Known rows, with every way that one mark hangs from another:
Q_645{Q_768}: [ 0.10  0.16 -0.12 -1.21  1.15 -0.12  0.47  0.35  1.67  0.05 -0.62 -1.43
  0.84  0.01  1.72  0.48  0.43 -0.77 -0.97  0.39  0.44  0.36  0.48 -2.49
  0.07]
Q_6{Q_543}: [-0.02  0.78  0.02  1.05 -0.02  0.05 -0.83  0.87  0.07  1.01 -0.78  0.44
  1.65 -0.85  0.76  0.45 -1.54  0.69  0.58 -0.38  0.13  1.02 -0.15 -0.01
  0.25]
Q_678{Q_768{Q_236{Q_6{Q_543 Q_645{Q_731}}}}}: [-0.07  3.20  1.60 -2.82 -0.62 -0.05  0.33  1.89  2.03  3.52  1.01  1.63
  4.16 -1.39 -0.48  1.11 -3.77  2.65  1.64 -2.02  0.89  0.42 -1.96  1.70
 -2.67]
Q_731{Q_645{Q_6} Q_678{Q_768}}: [ 0.06  1.09 -0.41 -4.33  1.22  0.24 -0.05 -0.73  1.40  1.41  3.64 -1.99
  0.72  0.46 -0.65 -0.51  0.69 -2.13 -2.01  1.31  0.13  1.85 -1.35 -4.10
 -0.67]
Q_768{Q_236{Q_6{Q_543 Q_645{Q_537}} Q_731} Q_678}: [-2.74  3.20 -0.03 -0.25 -1.88 -1.45  1.53  1.79  4.47  4.09  2.17 -0.53
  3.58 -0.68  0.76  1.42 -4.77  4.42  3.39 -2.27  0.70  1.41 -1.22  2.88
 -0.93]
Q_731{Q_645{Q_537 Q_768{Q_236{Q_6{Q_543 Q_678}}}}}: [-2.82  5.32 -1.69  0.42  0.45  0.20  0.87  2.03  5.26  4.50  1.02 -2.61
  4.35 -1.15  4.07  1.71 -3.74  0.80  1.02 -1.02  0.55  1.60 -1.06 -1.25
 -1.20]
Q_236{Q_6{Q_645 Q_678} Q_768}: [-2.70  3.27  2.55 -5.57 -0.93  0.52  0.34  1.16  1.70  3.84  3.41 -0.09
  1.44  0.56 -0.88 -0.55 -1.18  1.80  2.03  0.47  1.22  0.46 -0.39  1.75
 -1.40]
Q_537{Q_543{Q_6{Q_236}}}: [ 0.19  1.78  2.83 -1.41 -1.23  0.57 -0.46  0.21  0.69  1.68 -0.09  0.51
  1.08  0.52  0.79  0.55 -1.00  0.02  1.13 -2.68  1.82 -0.40 -0.49 -1.75
 -0.50]
Q_768{Q_236{Q_6{Q_543} Q_731{Q_645}} Q_678}: [-1.51  3.21 -0.84 -1.39 -1.05 -0.64  1.23  0.88  3.82  2.63  1.62  1.38
  2.97 -1.38  0.56  1.33 -2.84  2.70  1.35 -0.04  1.25  1.57 -3.00  2.31
  0.86]
Q_768{Q_236 Q_678}: [-0.46  0.38 -2.27  2.04 -0.52 -1.33  2.36 -0.79  1.78  0.30 -0.17  1.41
  1.52 -0.61  0.95  1.01 -1.01  1.10  0.71 -0.87  0.31  0.33 -0.52  3.09
 -0.06]
Q_678{Q_768}: [-1.04 -0.04  0.84 -0.75  0.78 -0.28  0.33 -0.19 -0.72 -0.18  1.60 -0.33
  0.16 -0.04 -0.64  0.32  0.34 -0.05 -1.29 -0.16  0.07  0.44 -0.23 -0.11
 -0.94]
Q_731{Q_645 Q_678{Q_768}}: [-0.42  1.54 -0.27 -2.25  1.24  0.10 -0.57 -1.23  0.81  1.87  3.22 -1.41
  0.40  0.35 -1.28 -0.73 -0.06 -1.93 -2.11  1.36 -0.55  0.96 -0.83 -1.79
  0.35]
Q_731{Q_678}: [ 0.66  0.54  0.28 -0.65  0.50 -0.48 -0.89 -0.44  0.14  1.27  0.86 -0.77
 -0.04  0.56 -0.48 -0.42  0.13 -0.91 -0.06  0.14 -0.26 -0.04 -0.01 -1.41
  0.99]
Q_6{Q_236{Q_731{Q_678}} Q_645{Q_537 Q_768}}: [-0.25  1.86  1.64 -2.03  0.86 -1.31  0.33  0.77  4.90  5.26  2.28 -4.80
  3.01  1.86  2.05  0.67 -3.36  0.31  0.98 -0.87  0.01  1.93  0.83 -1.99
 -0.13]
Q_543{Q_6{Q_236 Q_645}}: [ 0.32  0.91  1.59 -3.03 -3.42  0.86  0.47  0.06  1.35  2.72  0.95 -0.63
  1.96  1.17  0.29 -0.20 -2.89  0.95  1.48 -1.54  1.17  0.81 -0.19  0.88
  0.27]
Q_543{Q_6{Q_678}}: [-0.71  0.87  1.44 -1.67 -1.65  0.74  1.16 -0.11  0.21  1.53  1.17 -0.20
 -0.20  1.32  0.74  0.34 -0.11  0.37  0.77 -0.88  1.37  0.39  0.00  0.68
  0.04]
Q_537{Q_543{Q_6{Q_236 Q_645{Q_731 Q_768}}}}: [ 2.58  2.35  3.28 -4.68 -0.50  0.73  0.60  0.98  4.38  4.04 -0.75 -0.08
  2.84  0.91  1.31  0.68 -2.28 -0.02  1.49 -2.41  1.99  0.10  0.20 -2.62
 -2.52]
Q_236{Q_6{Q_543 Q_645{Q_537 Q_731}} Q_768{Q_678}}: [-1.44  4.28  0.68 -2.84  0.68 -1.38  0.41  3.11  3.88  4.07  1.87  0.78
  3.34 -0.88 -1.38  0.55 -3.33  3.73  2.95 -1.89  0.44  0.54 -1.28  1.66
 -2.93]
Q_645{Q_537}: [-1.23  0.87 -0.69  1.81  0.61 -0.53  0.03  0.72  0.79  0.47  0.42 -1.84
  0.19  0.09  0.57  0.25 -0.97  0.42  0.38 -1.27 -0.72 -0.11  0.46 -0.73
 -1.03]
Q_537{Q_543{Q_6}}: [-0.07  1.24  2.50 -2.48 -1.10  0.88 -0.53  0.03  0.14  0.41  0.18  0.72
 -0.45  0.27 -0.06 -0.27  0.26 -0.22  0.55 -1.90  1.52 -0.74 -0.01 -2.96
 -0.42]
Q_645{Q_537{Q_543} Q_731 Q_768{Q_678}}: [ 0.81  2.25 -0.39  1.17  3.26 -1.73  1.86  0.91  4.93  1.89 -0.92 -0.59
  0.87 -0.22  1.05  1.52 -0.12  0.12  0.63 -2.07  0.27 -0.52  0.61 -2.05
 -3.78]
Q_6{Q_543 Q_645{Q_537 Q_768} Q_678}: [-1.63  2.53 -0.34  0.73  0.13 -0.07  0.98  1.26  4.40  5.05  0.84 -3.53
  3.40  0.41  3.16  0.94 -3.90  0.89  1.80 -0.44 -0.15  2.52  1.85 -0.09
 -1.94]
Q_645{Q_537{Q_543} Q_731}: [ 0.94  2.18  1.15  1.41  2.37 -0.55 -0.20  1.29  2.16  1.69 -0.74  0.15
  0.16 -0.18 -0.25  0.58 -0.77  0.22  1.26 -2.53 -0.33 -1.10  0.34 -1.59
 -3.82]
Q_6{Q_236 Q_678{Q_768}}: [-1.38  1.19  1.51  1.10  0.62 -0.49  1.48 -0.31  0.35  2.82  2.11 -0.89
  1.75  0.92  0.97  1.61 -0.95  0.32  0.01 -0.61  0.61  1.53 -0.23  3.25
 -1.92]

Rows:
[ 2.13  1.31 -0.24 -2.39  3.36 -1.25  0.55  1.80  3.99  1.89  0.19 -3.40
  1.64  0.76  1.89  0.91  0.27 -1.31 -0.31 -1.30  0.13  0.66 -0.15 -6.30
 -2.35]
Q_645{Q_6 Q_537 Q_731{Q_678} Q_768}
[-2.37  1.07  0.35 -0.28  1.25 -0.59  1.96  0.63  1.27  1.54  3.24 -3.14
  0.69  0.92  1.43  1.32  0.02  0.14 -0.12 -1.18  0.39  1.90  0.25 -0.97
 -3.72]
Q_645{Q_6{Q_678{Q_768}} Q_537}
[ 2.87  1.21 -0.73 -0.54  1.77 -1.58  2.21  2.03  4.67  2.43 -1.71  0.03
  4.50 -0.46  3.08  2.74 -1.39  0.89  0.95 -1.20  1.69  2.44 -1.41 -0.91
 -2.29]
Q_645{Q_6{Q_236 Q_543} Q_731 Q_768{Q_678}}
[-0.33  2.59  3.31 -2.35 -2.85  1.07  0.90 -0.48  2.53  5.25  1.55 -0.15
  1.80  1.68  0.82  0.21 -2.76  0.63  2.85 -1.89  1.88  0.75  0.65  1.42
 -1.86]
Q_537{Q_543{Q_6{Q_236 Q_645 Q_678}}}
[ 1.56  1.66  0.03  0.76  2.32 -1.24 -0.46  1.01  1.72  2.31  0.43 -1.38
  0.44  0.71 -0.57  0.26 -0.83 -0.28  0.59 -1.61 -0.97 -0.66 -0.18 -1.57
 -1.56]
Q_645{Q_537 Q_731{Q_678}}
[-1.04  1.93  2.93 -4.18 -1.99  0.33 -0.80  1.85  1.88  3.42  1.84 -0.08
  1.93 -0.08 -0.73  0.23 -2.78  2.97  2.36 -0.14  1.25  1.07 -1.09  0.47
  0.22]
Q_236{Q_6{Q_543 Q_645} Q_731}
[-0.53  1.59  0.45  0.14 -1.54  0.55  0.43  0.24  1.92  4.49  0.99 -0.27
  2.38  0.34  0.82  0.24 -3.29  1.24  2.32  0.46  0.20  2.15  0.92  3.11
 -1.06]
Q_6{Q_543 Q_645 Q_678}
[-1.55  2.86  0.67 -3.12  0.74 -0.31  1.80  0.27  5.67  2.17  2.11 -2.22
  0.39  0.72  1.37  0.74 -0.67  0.06 -0.26 -1.06  1.49  1.07 -0.19 -4.12
 -0.85]
Q_236{Q_731{Q_645{Q_537{Q_543{Q_6}} Q_768{Q_678}}}}
[ 0.72  3.40  1.50 -2.27  1.93 -1.28 -0.53  1.69  3.24  5.34  2.06 -1.37
  3.60  0.99 -0.41 -0.09 -3.51  0.68  1.77 -1.90 -0.64  0.90  0.06  0.27
 -2.32]
Q_6{Q_236{Q_768} Q_645{Q_537 Q_731{Q_678}}}
[-1.72  2.73  1.14  0.91 -0.34  0.22  0.66 -0.18  3.17  4.70  1.85 -1.83
  0.64  0.98  0.42 -0.15 -2.52  0.46  2.68 -1.13 -0.21  0.53  2.00  0.89
 -3.56]
Q_6{Q_645{Q_537{Q_543}} Q_678}
[-1.62  1.91 -1.20  0.68 -0.07 -1.79  2.57  1.19  6.09  3.95  0.85 -2.03
  4.68 -0.37  3.33  1.86 -4.79  2.70  1.79 -1.39  0.33  3.00  0.63  1.16
 -0.93]
Q_6{Q_543 Q_645{Q_537 Q_768{Q_236{Q_731} Q_678}}}
[-2.15  1.10  3.11 -2.68 -0.88 -0.09  2.63  0.02  0.71  1.79  3.08 -0.13
  1.33  1.30  1.51  1.73 -1.01  1.54 -0.06 -1.82  2.00  1.78 -0.83  1.86
 -0.72]
Q_543{Q_6{Q_678{Q_768{Q_236{Q_731}}}}}
[-1.29  1.71  2.00 -4.15 -2.26  0.05  0.79  0.85  2.51  2.54  2.06  0.11
  1.90  0.03 -0.02  0.23 -2.62  2.67  1.96 -0.79  1.23  0.24 -1.31  1.52
 -0.14]
Q_768{Q_236{Q_6{Q_645} Q_731}}
[-2.46  3.46  1.86 -0.99  0.42 -1.16  0.78  1.17  2.39  2.22  1.79  0.08
  2.02  0.34  0.70  0.86 -1.57  1.39  1.55 -3.78  1.60  0.40 -0.31 -0.96
 -1.73]
Q_645{Q_537{Q_543{Q_6{Q_236{Q_768{Q_678}}}}}}
[-2.24  3.12  2.18 -3.54  0.42 -0.02 -1.79  2.78 -0.08  1.30  1.10  1.10
  2.34 -1.39 -0.20  0.23 -0.93  1.91  0.92 -0.73  1.22  0.30 -1.63 -1.41
  0.14]
Q_236{Q_6{Q_543} Q_768}
[-0.63  2.31  1.65 -5.35  2.12 -0.20 -1.01  0.30  1.90  2.41  3.67 -0.63
  0.91  0.67 -0.97 -0.89 -0.34 -0.62 -1.02  1.90  0.15  1.90 -1.02 -2.01
  1.31]
Q_236{Q_731{Q_645 Q_678} Q_768}
[-1.15  2.08  3.31 -2.99  1.30 -0.57  0.78  2.69  2.11  3.87  2.21 -0.32
  4.30  0.61  2.90  2.11 -1.98  1.96  1.80 -0.46  2.19  4.35 -1.08  0.74
 -1.56]
Q_645{Q_6{Q_236{Q_731 Q_768} Q_543 Q_678}}
[-2.17  3.36  0.99  0.25  1.53 -0.80  0.49  3.01  2.42  4.01  1.70 -1.93
  4.70  0.14  3.47  1.85 -2.96  1.44  2.05 -2.06  0.93  3.51 -0.31 -0.26
 -2.80]
Q_645{Q_6{Q_236{Q_768} Q_543 Q_678} Q_537}
[ 0.32  0.29 -1.27 -4.48  1.06 -0.52  2.76 -0.03  5.29  0.76  1.88 -1.86
  1.05  0.55  1.68  0.93  0.73 -0.39 -1.21  2.05  1.35  2.96 -1.13 -2.81
 -0.40]
Q_236{Q_731{Q_645{Q_6 Q_768{Q_678}}}}
[-1.37  2.43  1.41 -4.31 -1.19  0.60  1.21  0.63  3.46  3.88  1.82 -2.13
  1.39  0.80  0.92  0.23 -0.95  0.76  1.41  0.72  1.28  0.29  0.18 -0.18
 -1.15]
Q_236{Q_6{Q_645{Q_768} Q_678}}
[ 0.21  2.19 -0.14  1.21  2.82 -1.73  0.63  0.72  1.69  2.31  1.47 -1.12
  2.18 -0.02  0.23  1.21 -1.67  0.07 -0.35 -2.79 -0.81 -0.04 -0.71 -0.67
 -2.54]
Q_645{Q_537 Q_731{Q_678{Q_768{Q_236}}}}
[-1.37  1.91  1.61  2.11  0.44 -0.47  0.67  0.60  0.46  3.82  1.49 -0.46
  3.36  0.11  1.74  2.14 -2.46  1.00  0.74 -0.96  0.78  2.48 -0.36  3.23
 -1.63]
Q_6{Q_236 Q_543 Q_678{Q_768}}
[ 0.92  1.29 -0.15 -0.32  0.32 -0.32  0.61  1.09  2.84  2.74  0.39 -1.05
  1.08  0.51 -0.67 -0.14 -2.65  1.09  1.68 -1.31 -0.99 -0.03  0.53  0.94
 -3.13]
Q_6{Q_645{Q_537 Q_731}}
[ 0.07  2.84 -1.92 -1.97  1.93 -0.12 -0.73  1.43  4.66  3.12  1.20 -4.52
  3.30 -0.26  2.98  0.33 -1.82 -1.86 -0.69  0.24 -0.16  2.81 -0.29 -7.21
 -0.37]
Q_731{Q_645{Q_6{Q_543} Q_537 Q_768} Q_678}
[-1.12  1.42  0.41 -3.45 -1.43  0.53  0.87  0.89  3.32  1.98  1.14 -3.64
  1.44  1.07  1.72 -0.16 -2.19  0.24  0.45 -1.68  0.59  0.67  1.22 -3.63
 -0.60]
Q_543{Q_6{Q_645{Q_537 Q_768}}}
[-4.10  4.82  4.90 -5.09  0.54 -0.17  0.05  2.04  3.56  5.32  4.53 -1.33
  1.13  0.93 -0.57 -0.01 -2.01  2.62  3.02 -1.29  1.40  0.66  0.25 -0.10
 -3.46]
Q_236{Q_6{Q_645{Q_537{Q_543}} Q_678} Q_731 Q_768}
